Each row was made from one walk, in order. Every step used is in the known rows, and no mark comes twice. Write each row's walk.
Known rows:
vudazug soki: [-1.36 -0.26  1.17  1.07 -0.91 -0.52 -0.98  1.68  4.22  0.45  1.88 -0.44
 -1.62  1.09 -1.90  1.17  0.96 -0.63 -0.69 -0.04 -0.87]
vudazug soki vagu: [-0.40 -1.52  2.32  2.73 -0.88 -1.16 -0.75  4.43  2.78 -1.02 -1.42  2.59
 -2.72  0.49 -0.79  2.35  0.16  0.19 -2.02 -1.27  0.08]
zekiku vagu: [-0.03  0.15  0.57  0.07  0.84  2.83  0.52 -0.13 -2.08 -1.77 -0.99  2.06
 -1.10 -2.10 -0.05  1.16 -1.26 -1.52  1.03 -0.87  1.70]
vagu zekiku papit lekerig soki: [-1.42  0.35  1.99 -1.50  2.56 -0.84  3.07  1.35 -0.85 -0.03  1.96  2.22
 -0.79 -1.36  0.73  0.93  2.67 -4.89 -0.45  1.93  3.64]
vudazug soki vagu zekiku papit: [ 4.03 -2.03  3.14  5.45 -1.00 -0.94 -0.01  3.79  2.23 -2.03 -0.77 -0.99
  0.59 -1.63  0.81  0.06  1.79 -3.38 -1.14 -0.45  1.81]
papit lekerig zekiku vagu: [ 0.06 -0.91  0.03 -0.53  2.78  3.06  2.60 -1.80 -3.70 -1.94 -1.67  5.78
 -1.37 -1.88  0.52  0.29  2.76 -4.60  2.33 -0.27  3.60]
vagu zekiku papit lekerig soki vudazug: [-0.55  1.00  1.36 -2.30  2.00  0.46  5.03  2.70 -0.04 -1.82  0.06  2.73
  0.35 -1.03  1.91  2.39  2.69 -3.67 -1.66  2.96  1.97]
soki degid: [-1.93  0.93  1.53  0.53 -0.72 -0.39  2.52  2.02  0.81  0.75 -0.88  0.52
 -1.59 -0.79 -2.33  3.07 -0.07  0.32 -1.45 -0.66  1.67]
lekerig papit: [-0.80  0.71  1.51  0.56  0.24 -2.18  1.01 -1.79 -0.79  1.19 -1.82  2.07
  0.53 -0.11  0.22 -2.64  2.61 -1.86  1.08  0.22 -1.16]
degid soki: [-1.95  1.83  0.93 -0.47  1.42 -0.82 -0.68 -0.03  1.26 -0.24 -2.57  1.29
 -2.31  1.09  0.15  2.42  1.11  1.26 -0.99 -0.71  0.92]
zekiku vagu degid soki vudazug: [-1.98  3.03  1.20 -3.01  0.61  1.41  1.39  3.49 -0.13 -2.46 -2.85  2.82
 -4.16  0.21  2.07  5.28  0.18  1.31 -0.97  0.33 -0.11]
degid soki lekerig zekiku: [-0.59  0.70 -1.32  0.85  2.92 -1.76  1.26 -1.73  2.34 -0.94 -1.40  6.90
 -2.75  1.88  0.40  1.07  5.07 -2.14  0.72  1.89  4.75]
zekiku papit: [ 2.16 -1.74  2.21  1.86 -0.41  0.93  1.31  1.62 -0.18 -0.29 -0.40 -1.06
  2.22 -1.50 -0.06 -2.18  1.12 -2.16 -0.31 -0.14 -0.36]
papit lekerig zekiku vagu soki degid: [-3.43  1.10  2.41 -0.57  3.64  0.40  4.04  1.45 -1.20 -0.39 -0.64  4.90
 -4.29 -1.19 -0.61  5.03  2.06 -3.09  0.36 -0.87  3.33]
zekiku papit lekerig: [-0.14 -2.00  2.04 -0.26  2.15  1.13  3.36  0.60 -3.48  0.14 -0.94  1.03
  0.79 -2.00  0.52 -1.41  3.33 -3.56 -0.09 -0.38 -0.07]
vagu degid soki vudazug: [-1.92  3.03  0.91 -3.07  0.16  0.16  1.04  3.71  0.96 -1.45 -2.58  1.82
 -3.57  1.15  2.05  4.72  0.91  2.02 -1.56  0.88 -0.92]
zekiku vagu degid soki lekerig papit: [-3.05  2.65  1.74 -0.03  2.39 -2.73  1.13 -0.41 -0.83 -0.18 -2.15  6.46
 -5.27 -0.08  0.67  1.13  3.69 -1.80  1.41  0.54  1.65]
degid soki lekerig papit: [-2.75  1.97  1.14  1.00  2.88 -3.90  1.60 -2.00  0.78  0.40 -2.76  5.75
 -2.58  0.87  0.01 -0.37  4.75 -1.71  0.37  0.97  1.29]
vagu degid soki lekerig: [-3.04  2.46 -0.04 -0.90  2.35 -2.38 -0.19  1.79  1.40 -0.72  0.21  4.31
 -6.58  1.42  0.80  4.17  2.10  0.85 -0.11  1.23  2.59]
zekiku papit lekerig soki: [-2.79 -0.09  2.37 -2.52  2.48 -0.06  3.46  1.72 -1.17  0.64  1.79  3.33
 -0.74 -1.23 -0.11  0.44  2.23 -4.17 -0.82  1.67  2.33]
papit lekerig soki: [-4.20  1.07  0.85 -3.60  2.83 -0.61  2.62  0.69 -1.02  0.81  2.10  4.02
 -2.23 -0.20 -0.13  1.85  1.52 -2.64 -0.50  1.74  2.64]
vagu degid soki: [-2.52  2.88  1.50 -1.96  0.24 -1.45 -2.13  2.38  0.45  0.13 -0.99  0.82
 -5.76  1.17  1.08  3.81  0.53  1.97 -0.15 -0.58  0.33]

Which walk is each row?
[-2.99  0.68  2.68  1.38 -1.39 -0.79  1.72  3.46  4.36  1.20  0.55  0.07
 -2.79  0.24 -3.79  3.91  0.54 -0.10 -1.95 -0.71  1.04] => vudazug soki degid
[ 3.15 -2.25  1.46  2.45 -0.17  0.77  1.77  0.43  0.42 -0.40 -0.93  1.48
  2.58 -0.92  0.38 -3.17  3.52 -4.17  0.65  0.71  1.42] => lekerig zekiku papit
[-4.25  0.79  3.44 -1.45  1.36 -0.37  5.40  3.51  0.03  1.51  0.44  3.17
 -2.10 -1.53 -2.42  3.43  1.83 -2.89 -2.06  0.71  3.75] => zekiku papit lekerig soki degid
[-0.92  0.18  1.86  1.55  0.93 -1.17 -0.60  2.94  0.45 -1.72 -5.00  4.09
 -3.34  0.46  0.59  3.33  0.26  1.61 -2.35 -1.65  1.63] => degid soki vagu
[ 1.67 -1.32  1.11  2.67  1.91 -0.42  2.21  0.36  1.70 -1.02 -1.59  4.49
  0.10 -0.08  0.42 -1.30  5.15 -3.92  0.39  1.27  3.38] => degid soki lekerig zekiku papit
[ 0.81  0.47  1.06  1.28  1.70 -2.32  0.82  2.01 -0.36 -1.82 -0.44  2.93
 -2.52 -0.99  2.02  3.29  1.22 -2.74 -0.89  0.88  4.96] => papit lekerig soki vagu zekiku
[-2.71  1.51  1.40  0.91  4.09 -2.79  2.21 -1.48 -0.73 -0.33 -0.32  6.59
 -3.10 -0.07  1.01  0.14  3.40 -3.33  1.86  0.78  0.89] => zekiku vagu soki lekerig papit
[-2.35  0.82 -0.22  0.19  4.23 -2.51  1.14  0.35  1.54 -0.75  2.37  4.15
 -3.81  1.35  1.18  2.65  1.64 -0.99  0.33  1.45  1.60] => vagu soki lekerig
[ 2.17  1.00  0.93  3.45  0.83 -2.51 -1.49  1.54  1.02 -2.59 -3.29  1.25
 -2.76 -0.10  2.27  3.70  1.00 -0.38 -1.16 -0.68  3.84] => degid soki vagu zekiku
[ 0.48 -0.54 -1.82  1.19  2.02 -1.13  1.89 -1.66  1.38 -0.75  0.27  6.04
 -1.29  1.09  0.38 -0.28  4.33 -2.93  1.49  2.41  4.21] => soki lekerig zekiku
[-2.60  1.51  2.22  0.36  2.33  0.09  2.65  1.73  0.41 -0.46 -0.48  3.91
 -3.72 -0.81 -0.82  4.83  0.59 -2.09  0.32 -0.95  3.21] => lekerig zekiku vagu soki degid
[-2.56  2.99  1.76 -2.01  0.82  0.38 -1.74  2.36 -0.81 -0.94 -1.56  2.08
 -6.32 -0.12  1.15  4.54 -0.33  1.10  0.49 -1.14  1.29] => zekiku vagu degid soki
[-0.16  0.40  1.66 -0.44 -1.36 -1.29 -1.67  5.64 -1.47 -0.77 -0.19  1.77
 -5.54 -0.28  1.76  2.76 -1.12  1.56 -0.15 -0.66 -0.06] => soki vagu degid
[-3.23  1.43  0.63 -4.35  2.12  0.72  4.84  2.16 -0.21 -0.99 -0.11  4.50
 -0.83  0.00  0.93  3.03  1.60 -1.86 -1.89  2.69  0.91] => papit lekerig soki vudazug
[ 2.10 -2.26  2.31  2.01  2.26 -0.07  2.78  1.48 -3.19 -1.54 -1.99  1.27
  0.04 -2.55  1.89 -0.21  3.55 -4.30 -0.35 -0.61  2.22] => soki vagu zekiku papit lekerig
[-2.07 -0.14 -0.15  1.57  1.31 -1.73  0.84  1.13  4.40 -0.21  2.38  3.29
 -3.39  1.30 -1.61  1.87  2.39 -1.05 -0.56  1.53  1.65] => vudazug soki lekerig
[-3.38  1.75  2.38  0.00  1.61 -1.58  2.06  2.62  1.45  0.78  0.55  1.03
 -3.28  0.20 -1.05  4.64 -0.08  0.09 -1.01 -0.69  1.07] => vagu soki degid
[-2.83  0.99  2.38 -2.88  0.35 -1.69 -0.03  6.10 -2.11 -0.05  1.08  4.28
 -6.74 -0.51  1.65  3.92 -0.16  0.00 -0.55  0.42  1.61] => papit lekerig soki vagu degid
[ 3.37 -1.13  2.85  3.60 -0.30 -1.15  0.92  3.55  0.94 -2.03 -0.36  0.56
  0.65 -2.01  1.51  0.31  1.15 -3.78 -1.20  0.50  3.49] => lekerig soki vagu zekiku papit
[ 1.71 -1.64  1.12  2.52  2.69 -0.82  2.36  0.64  1.40 -0.89  0.61  4.11
  0.15 -0.02  1.00 -1.40  4.69 -4.90  0.90  1.68  2.50] => vagu soki lekerig zekiku papit
[-1.85  0.06  3.51 -1.78  0.14 -1.24  0.65  6.90 -2.25 -0.36  0.80  3.73
 -5.64 -1.16  1.51  2.82  0.39 -1.19 -0.88  0.37  1.51] => zekiku papit lekerig soki vagu degid
[ 2.50 -0.37  1.35  4.25 -0.79 -2.37 -1.63  2.68  2.94 -2.21 -0.56  0.04
 -2.10 -0.04  0.91  2.80  0.87 -1.39 -0.89 -0.33  2.83] => vudazug soki vagu zekiku
[-2.68 -0.51  2.03 -1.02  2.16 -1.08  2.12  3.59 -1.33 -0.66 -1.21  6.31
 -3.15 -0.55  0.35  2.82  0.75 -1.50 -1.98  0.42  3.02] => papit lekerig soki vagu
[ 1.03 -1.29  2.75  1.89  2.82 -0.50  2.41  1.62 -2.67 -1.59 -3.38  1.75
 -1.13 -1.95  1.93  1.08  4.16 -3.68 -0.99 -1.00  2.61] => degid soki vagu zekiku papit lekerig
[ 1.82 -1.53  1.59  0.95  2.06  0.04  2.76  0.13 -3.01 -0.76 -0.44 -0.32
  0.82 -2.24  1.57 -0.70  3.78 -4.59  0.51  0.02  1.56] => vagu zekiku papit lekerig
[ 1.83 -2.29  1.40  3.31  0.70 -0.36  2.12  1.31  3.14 -0.80  0.58  3.47
  0.46 -0.03 -0.80 -1.94  4.94 -4.84  0.39  1.68  2.49] => vudazug soki lekerig zekiku papit
